Each row was made from one path, in order. Every step used is in the known rows, and no mark comes twice. Write each row's path.
Known rows
M -> P -> U -> X -> J: [ 1.88 -0.65  2.30  1.15  0.85 -1.69  0.05 -1.37  2.81 -2.82  1.78 -2.55
  0.76 -1.77 -0.04  2.41 -3.10  1.98  0.97 -0.38  1.30]
H -> U -> X -> M -> P -> C: [ 2.65  2.92 -0.19 -0.77 -0.76  1.26 -2.73 -4.17  1.05  3.46 -2.99  2.67
  0.87  1.00  0.46 -1.30 -3.48 -1.07  2.40  0.58  2.35]
C -> X -> M -> H -> J: [-0.57  4.88 -3.13 -1.56 -0.31 -1.99  1.47  0.72  0.83 -1.80  1.61 -2.33
  3.99  1.19 -2.55  0.61  4.09  1.06  4.35 -5.70  1.00]
P -> U -> X -> J: [ 0.17 -0.41  1.96  0.45  0.72 -3.01  1.97  1.29  0.32 -3.49  2.22 -2.81
 -1.73 -0.84 -0.09  3.10 -0.28  1.09  2.11  0.49  0.50]
X -> M -> H -> C -> P: [ 1.22 -0.66 -1.28  2.65 -0.69  1.56 -1.07 -1.27 -0.07  4.62 -0.84  0.77
  3.11 -0.13 -1.36 -1.06 -1.76 -0.98 -3.55  0.51 -1.54]
C -> H -> U -> X: [-2.90  1.76  0.09 -2.14  0.75 -1.20 -0.56 -1.05 -4.18 -0.50  0.61  1.34
 -3.50  1.73 -0.98  1.38  0.68  0.55  2.46 -0.93  0.31]
U -> X -> C -> H: [-0.89 -0.76  2.91 -1.33 -0.87 -2.36  1.88 -4.50 -0.39 -0.08  0.85 -2.08
 -4.33  2.13  2.51  0.13  3.56  0.98  1.37 -2.56  4.36]
X -> J -> H: [-2.49 -1.96  1.34 -2.31  1.84  0.17  4.40  0.96  3.14 -1.35  4.33 -1.25
 -2.26 -0.28  2.83 -1.71  4.01  0.82 -4.49 -0.10 -3.89]
J -> H -> C -> P -> U -> X: [ 0.96 -3.73 -1.15  4.13 -0.52  3.20 -3.53  5.05 -3.13  2.22 -2.70  1.77
  1.89 -3.25  0.23 -1.71 -2.02 -0.25 -3.25  4.67 -2.61]
X -> J -> H -> U: [-4.39  0.19 -1.16 -2.73  1.94  0.21  4.27  2.67  2.53 -2.34  3.13  2.22
 -1.61  0.52  0.66 -0.53  2.16 -0.07 -3.69  1.25 -5.86]
M -> P -> U -> X -> J -> H -> C: [ 2.17 -2.41  0.22  1.84  2.21  1.79 -0.75  2.38  3.64 -2.24  0.00  2.74
  2.76 -1.93  2.08 -1.56 -4.01  3.03 -4.21  1.58 -4.24]
U -> X -> M -> H: [ 1.53  2.34 -0.63 -0.77  0.74  0.68  1.77 -2.46  2.70 -0.39  0.97 -2.22
  0.24  0.61 -0.32 -0.95 -0.60 -0.24  2.92 -3.80  1.54]
J -> H -> U -> X -> M -> P -> C: [ 2.03  1.04 -1.91 -1.59  0.08  3.68 -2.20 -2.14  2.00  3.80 -2.68  4.34
  0.71 -0.70  2.15 -4.43 -3.26 -0.76  0.86  0.60 -1.38]
J -> H -> C -> X: [ 0.42  0.81 -1.37 -0.57  0.39  2.36  0.01  5.38 -0.02 -0.83  0.10  0.55
  3.18  2.00  0.20 -2.72  4.16  1.76 -5.83  0.94 -2.65]
P -> C -> H -> U -> X: [-0.71  2.25  1.01 -1.18 -0.51 -2.58 -2.68 -2.82 -5.80  3.78 -0.88  2.67
 -4.02  0.38  1.24  0.80  0.22  2.75  2.18  1.38 -0.43]
C -> X -> J: [ 0.47  1.48  1.78 -2.01 -0.29 -3.71  2.45  0.97  0.59 -3.49  3.69 -4.76
 -0.26  3.03  0.13  2.33  4.82  1.72 -2.03 -1.00  0.62]
H -> C -> X -> M -> P: [ 3.87  2.14 -0.45 -0.54 -0.62  2.45 -2.13 -0.06  2.10  0.47 -1.86 -0.13
  5.25  3.98 -1.88 -1.82 -0.43 -0.39 -2.75 -1.70  2.31]
X -> M -> P: [ 0.44  0.67  0.74 -1.85  0.37  2.80  0.48 -3.59  4.27  1.76  0.23 -1.40
  1.49  0.78 -1.07 -1.74 -0.51 -1.97 -0.52 -2.61  3.03]
C -> H -> U -> X -> M: [-2.26  0.98 -1.00 -3.55  0.88 -0.54 -0.62 -1.29 -3.45  0.81 -0.58  2.33
 -4.14  2.55 -2.50 -0.14 -0.76 -2.20  5.07 -3.51  1.05]
P -> U: [-1.22  0.44 -0.13  1.48 -0.13  0.70  1.31  2.13 -0.15  0.35  1.01 -2.82
  0.41 -1.90 -2.25  2.12  0.02  0.07  0.67  1.05  0.84]

Which path is each row?
[ 1.14 -2.58  0.34  2.19 -2.01  0.83 -2.46  0.71 -3.41  2.32 -2.07 -2.08
 -1.13 -2.39 -2.54  0.91 -2.68 -4.28  4.70  0.28  3.70]  C -> P -> U -> X -> M
[-2.67  0.59  1.50 -3.07  1.67 -4.00  0.87 -1.80 -2.79 -2.47  2.64  0.98
 -5.21  2.32  0.42  2.53  0.88  1.61  1.04 -1.49 -1.74]  C -> H -> U -> X -> J
[ 2.78 -0.07 -2.33 -1.20  0.04  4.83 -1.95  2.07  2.92  0.83 -1.71  1.65
  4.84  2.28 -0.51 -5.04  0.03 -0.31 -4.37 -1.96 -1.23]  J -> H -> C -> X -> M -> P
[-1.27 -1.90  0.02  3.18 -2.33  0.14 -1.31  1.95 -3.23  2.95 -0.38 -3.24
  0.54 -3.75 -2.68  2.87 -0.50 -1.52  0.19  3.10  0.94]  C -> P -> U
[ 0.99 -4.77 -1.88  2.68 -0.56  4.13 -3.49  4.20 -2.50  3.05 -3.83  3.10
  1.22 -2.48 -0.98 -3.23 -3.82 -3.21 -0.84  1.92 -1.75]  J -> H -> C -> P -> U -> X -> M
[-1.65  0.51 -2.71 -3.09  1.10  4.04  1.20  2.34  1.19 -0.85 -0.83  3.22
 -1.40  1.30 -0.90 -3.22 -0.05 -3.59  1.88 -1.35 -1.29]  J -> H -> U -> X -> M
[ 3.03 -0.06 -0.66  2.52 -0.45  1.18 -2.51 -1.73 -0.65  2.67 -1.76  0.99
  2.27  0.32 -0.45 -1.17 -2.15 -0.89 -1.58  0.17 -0.06]  U -> X -> M -> H -> C -> P
[ 0.35  0.70  1.88 -1.48  0.14 -2.81 -4.28 -6.30 -2.30  4.68 -1.04  2.22
 -1.06 -1.48  1.92 -2.51  0.34  2.56  4.88 -3.85  2.80]  U -> X -> M -> P -> C -> H -> J
[ 0.32 -3.18  1.98  2.44 -1.27 -3.26 -0.62  0.38 -2.83 -0.70  0.85 -3.39
 -1.84 -2.70  0.04  3.78 -1.17 -0.52  0.93  2.30  0.63]  C -> P -> U -> X -> J
[-0.96  2.48  0.15 -0.94 -0.85 -0.36  3.43 -1.29  2.59 -2.59 -1.00 -0.04
 -0.89  3.48  0.82  1.47  2.17 -2.48  1.05  0.77  3.05]  H -> U -> X -> C
[ 2.52  1.10 -1.64  0.57 -1.83  1.88 -2.04  0.86  1.03 -0.28 -1.58 -2.99
  3.53  0.07 -4.26  1.14 -2.59 -0.85  3.30 -3.19  3.78]  C -> X -> M -> P -> U
[ 1.04  0.86  2.43 -1.10  0.78 -4.71 -2.47 -6.18 -2.35  2.38  0.79  2.64
 -2.83  0.29  3.12  1.32 -2.34  4.56 -0.43  0.49 -1.71]  M -> P -> C -> H -> U -> X -> J
[ 0.28  0.90  0.67  1.39 -0.09  0.21 -0.14  1.96 -0.97 -1.48 -0.02 -2.76
  0.03 -1.13 -1.36  1.77 -0.18  0.04  3.05  0.57  2.34]  P -> U -> X
[-1.25  2.16  1.38 -2.39  1.39 -2.57  2.97  0.24  1.12 -4.18  2.00  0.05
 -2.17  2.85  0.37  2.71  1.16 -0.25 -0.13  0.90 -1.29]  H -> U -> X -> J
[-1.81  0.91 -1.43 -1.40 -0.08  1.86  4.19  0.61  3.14 -2.56 -0.92  1.77
 -1.29  1.76  2.33 -1.93  2.62 -2.19 -0.33  0.70  0.03]  J -> H -> U -> X -> C
[ 2.52  3.20  0.01  0.55  0.54 -3.45  1.76  1.08  1.74 -3.29  2.76 -1.80
  3.52  2.68  0.27  2.09  1.86  5.20 -6.01 -0.53 -3.52]  M -> H -> C -> X -> J
[-3.81  1.37 -2.55 -1.95  1.39  3.32  2.22  2.98  1.33 -0.35  1.11  2.30
  0.26 -0.20 -0.46 -1.51  2.40 -0.79 -2.00  1.65 -3.91]  J -> H -> U
[-1.29 -1.95  0.91 -1.24  2.50  0.79  2.94  2.74  3.08 -0.85  2.71  2.31
 -0.02  0.79  2.87 -2.92  2.63  1.97 -7.98  2.23 -5.87]  X -> J -> H -> C
[-1.82 -1.72 -1.04  0.44 -2.01  1.52  1.14 -0.31  0.32  0.28 -1.89  1.23
 -0.94  0.47  2.52 -0.89  1.60 -3.56 -1.08  2.63  0.07]  J -> H -> U -> X -> C -> P
[ 1.71 -1.76  0.50  4.47 -1.15  0.82 -4.20  2.94 -4.16  1.68 -2.62  0.17
  1.84 -1.82 -1.68  1.84 -2.34 -0.60 -1.33  4.76  0.76]  H -> C -> P -> U -> X
[ 1.63 -2.89  1.78  3.63 -0.61 -2.37 -2.13  2.03 -2.79 -0.33 -0.80 -0.13
  0.44 -1.18 -0.21  2.62 -2.43  0.08 -2.61  4.13 -1.08]  H -> C -> P -> U -> X -> J
[ 2.64  0.38  1.31  2.53 -1.48  0.32  1.03 -3.16  4.67 -1.39 -1.35 -3.08
  2.25 -0.91  1.15  1.30 -1.94  0.27  1.90 -0.57  5.42]  M -> P -> U -> X -> C
[-2.61  1.53 -1.73 -1.90  1.40  2.72  1.17  2.78  0.72 -2.11  0.65  2.11
 -0.50  0.78  0.15 -1.97  1.53 -1.00  0.07  0.90 -2.48]  J -> H -> U -> X
[ 2.16 -1.02 -2.20  3.31 -1.76  0.31 -1.73 -0.67 -2.08  2.19 -1.35 -2.63
  0.82 -3.74 -2.62  1.71 -4.52 -1.37  4.88 -1.37  1.23]  C -> P -> U -> X -> M -> H
[-0.53 -5.07  0.68  1.86 -0.58 -0.85 -0.35  2.48 -1.83 -1.00  0.90 -1.54
 -1.67 -4.17  1.65  0.85 -0.85 -0.25 -0.42  2.10 -2.79]  C -> P -> U -> X -> J -> H
[-5.13  0.34  1.52 -1.46 -0.59 -4.08  3.18 -2.90 -0.49  0.26  1.45 -0.44
 -1.94  0.20  1.30  0.60  6.63  0.99  1.46 -3.37  2.76]  X -> C -> H -> J
[-1.27 -0.42  0.72  1.52 -0.68 -2.99 -0.43 -3.66 -0.13 -0.67 -1.34 -0.55
  0.72 -2.67  0.74  1.43 -0.10  2.62  5.43 -3.60  4.27]  M -> P -> U -> X -> C -> H -> J
